What can hang from each mark:
lasa: gimov zevi
kupizi: denofi mezotop
denofi: gilel gimov kupizi
neka: denofi
gimov: denofi lasa
gilel: denofi
mezotop: gilel kupizi

Each row was made from one small tree. Brackets hold a mark, then the marks that hang from it, in alphabetical order. Every link used is in the known rows. Write each row's tree.
(in the rows, 128 means zero)
Known rows:
(gimov (denofi gilel (kupizi mezotop))): [112 132 140 101 106 115 109 148 128  78 106 122 130 119  86 152  92 153
  60 132 135 138]
(lasa gimov zevi): [132 122 111 102 113 122 149 129 189 149 132 140 104 112 133 111 182  99
 252 172 104  67]
(gilel (denofi gimov)): [156 125 168 136 137 120 146 156 116 153 161  89 145 141 139 156 180  96
 183 120 135 123]
(kupizi (denofi gilel (gimov lasa)) mezotop): [101 135  82 119 124 194 131 127  93 137 105 107 125 131 143  77 100 143
  73  77 135 120]
(gimov (denofi gilel kupizi) (lasa zevi)): [134 196  82 164 160  98 133  87 189 122 132 101 136 111  84 127  94 126
 115 143 119 173]
(denofi gilel gimov kupizi): [134 157 142 158 101 145 103 120 108 122  96 185 103 136  84 178 163 121
 106 120 173 139]
(gimov (denofi kupizi) lasa): [129 129 133 124 155  71 134 107 143 106 143 111 138 138  94 109  98 116
 117 141 126 207]
(mezotop kupizi): [146 112 173 124 136 114 120 112 135 143 148 138 118 115 147 145 112 105
 163 130 122  98]
(gimov (denofi kupizi) (lasa zevi)): [144 170  99 141 169  68 156 104 184 115 143  82 156 131 105 123 116 107
 150 149 113 195]
(denofi gilel (gimov lasa) kupizi): [123 163 117 177 130 140 122 101 121 133 107 149 116 138  95 146 135 100
 100 103 161 177]
(kupizi (denofi gimov)): [147 103 131 100 123 156 123 134  92 153 119 148 119 139 109 105 168 134
 141 125 155 103]
(mezotop (gilel denofi) kupizi): [144  85 177 172 174 109 107 114 144 168 192 108 145 104 211 142  87 137
 138 138  80  75]
(neka denofi): [149  83 163  90  83 117 135 154  91 130 125 151 107 131 145 116 123 121
 190 167 116 113]
(lasa gimov): [118  76 144  85 101 127 125 138 151 134 122 169  93 121 129 101 168 109
 220 165 112  78]
(kupizi denofi mezotop): [101  70 138  64 101 145 130 151  95 125 125 121 116 116 154  78 108 163
 141 127 130  75]
(kupizi (denofi gimov) (mezotop gilel)): [128 105 108 102 133 180 109 142  87 138 139 134 134 148 171 100 128 167
  79 107 124  78]
(denofi gilel (gimov lasa) (kupizi mezotop)): [101 169 113 153 114 150 139 127 113 108 100 111 133 139 133 149 114 107
  74  81 153 168]
(denofi kupizi): [123 101 169 123 104  96 117 125 126 120 127 174 107 120 109 142 141 119
 158 156 158 131]
(neka (denofi gimov (kupizi mezotop))): [133 119 171  99  74 127 164 198  40  88  79 147 147 149 159 185 136 105
 127 107 142 177]

Write each row's tree:
[114 127 181 132 118 109 168 197  84 109 126  89 166 130 165 194 157 100
 128  92 147 157] : (gilel (denofi gimov (kupizi mezotop)))
[113  80 177 171 146  93 106 117 130 144 173 151 125 113 173 134 113 155
 134 160 117 107] : (mezotop (gilel (denofi kupizi)))
[126 117 139 109 138  98  96 136 129  87 148 124 145 146 136 133  87 164
  60 143 103 132] : (gimov (denofi (kupizi (mezotop gilel))))
[137 210  81 195 140 135 145  88 165 146 110 123 132 125 106 156 151  94
 134 112 149 168] : (denofi gilel (gimov (lasa zevi)) kupizi)
[145 137 154 144  78 148 123 159  58 117  70 197 107 132 114 177 138 118
 110 128 154 164] : (neka (denofi gilel gimov kupizi))
[106 110 138 104 118 116 100 140 153 103  97 185  96 115  70 137 136 134
 121 159 125 127] : (lasa (gimov (denofi gilel kupizi)))
[131 101 117  88 115 136 106 135 170 118 112 150  92 120  70 104 137 136
 153 166  99  96] : (lasa (gimov (denofi gilel)))
[111 127 108 126 162  97 117 114 148  94 155  93 152 145 150 103  61 154
  55 122  94 165] : (gimov (denofi (kupizi (mezotop gilel))) lasa)
[113  84 139 126 127 162  94  92 107 162 115 169  98  78 132 115  84 159
 101 128 127  69] : (mezotop (kupizi (denofi gilel)))
[140 121 164 184 159 110 115 136 120 145 162 139 145 141 160 166 156 124
 111 127 129 133] : (mezotop (gilel (denofi gimov kupizi)))
[125 110 124  77 111 165 141 164  79 131 114 119 136 140 141 111 158 143
 117  96 146 104] : (kupizi (denofi gimov) mezotop)
[159 206  67 180 144 156 145  87 179 165 133  86 126 137 114 128 155 101
 159 115 126 129] : (denofi gilel (gimov (lasa zevi)))
[135 115 110 118 115 181 101 119  94 159 107 167 101 123  86 103 158 155
 104 124 158  91] : (kupizi (denofi gilel gimov))
[123 198  97 154 140 120 184 133 146 118 120  73 167 141 154 160 143  85
 145  85 138 185] : (denofi (gimov (lasa zevi)) (kupizi mezotop))
[138 169  52 161 148 183 143  86 148 174 122 113 122 117 115  79 144 130
 128 111 130 120] : (kupizi (denofi gilel (gimov (lasa zevi))))
[103  63 118  91 116 162  99 122 112 135 144 145 116 120 180  69  89 194
  97 140 106  46] : (kupizi denofi (mezotop gilel))
[ 93 152 114 124 130 114 131 126 138  84 117  91 139 124 106 117  57 137
  56 109 120 177] : (gimov (denofi gilel (kupizi mezotop)) lasa)
[138 125 145 140 143 141 129 171 116 138 179  76 163 152 199 148 145 133
 115 107 102  86] : (kupizi (mezotop (gilel (denofi gimov))))
[129 141 118 102 139  86 151 143 186 111 112 138 130 113  98 148 173 112
 192 170 107 144] : (lasa (gimov (denofi kupizi)) zevi)
[167 170  82 121 174  92 154  94 200 136 169  53 152 136 108  93 119 110
 176 152  91 157] : (gimov denofi (lasa zevi))
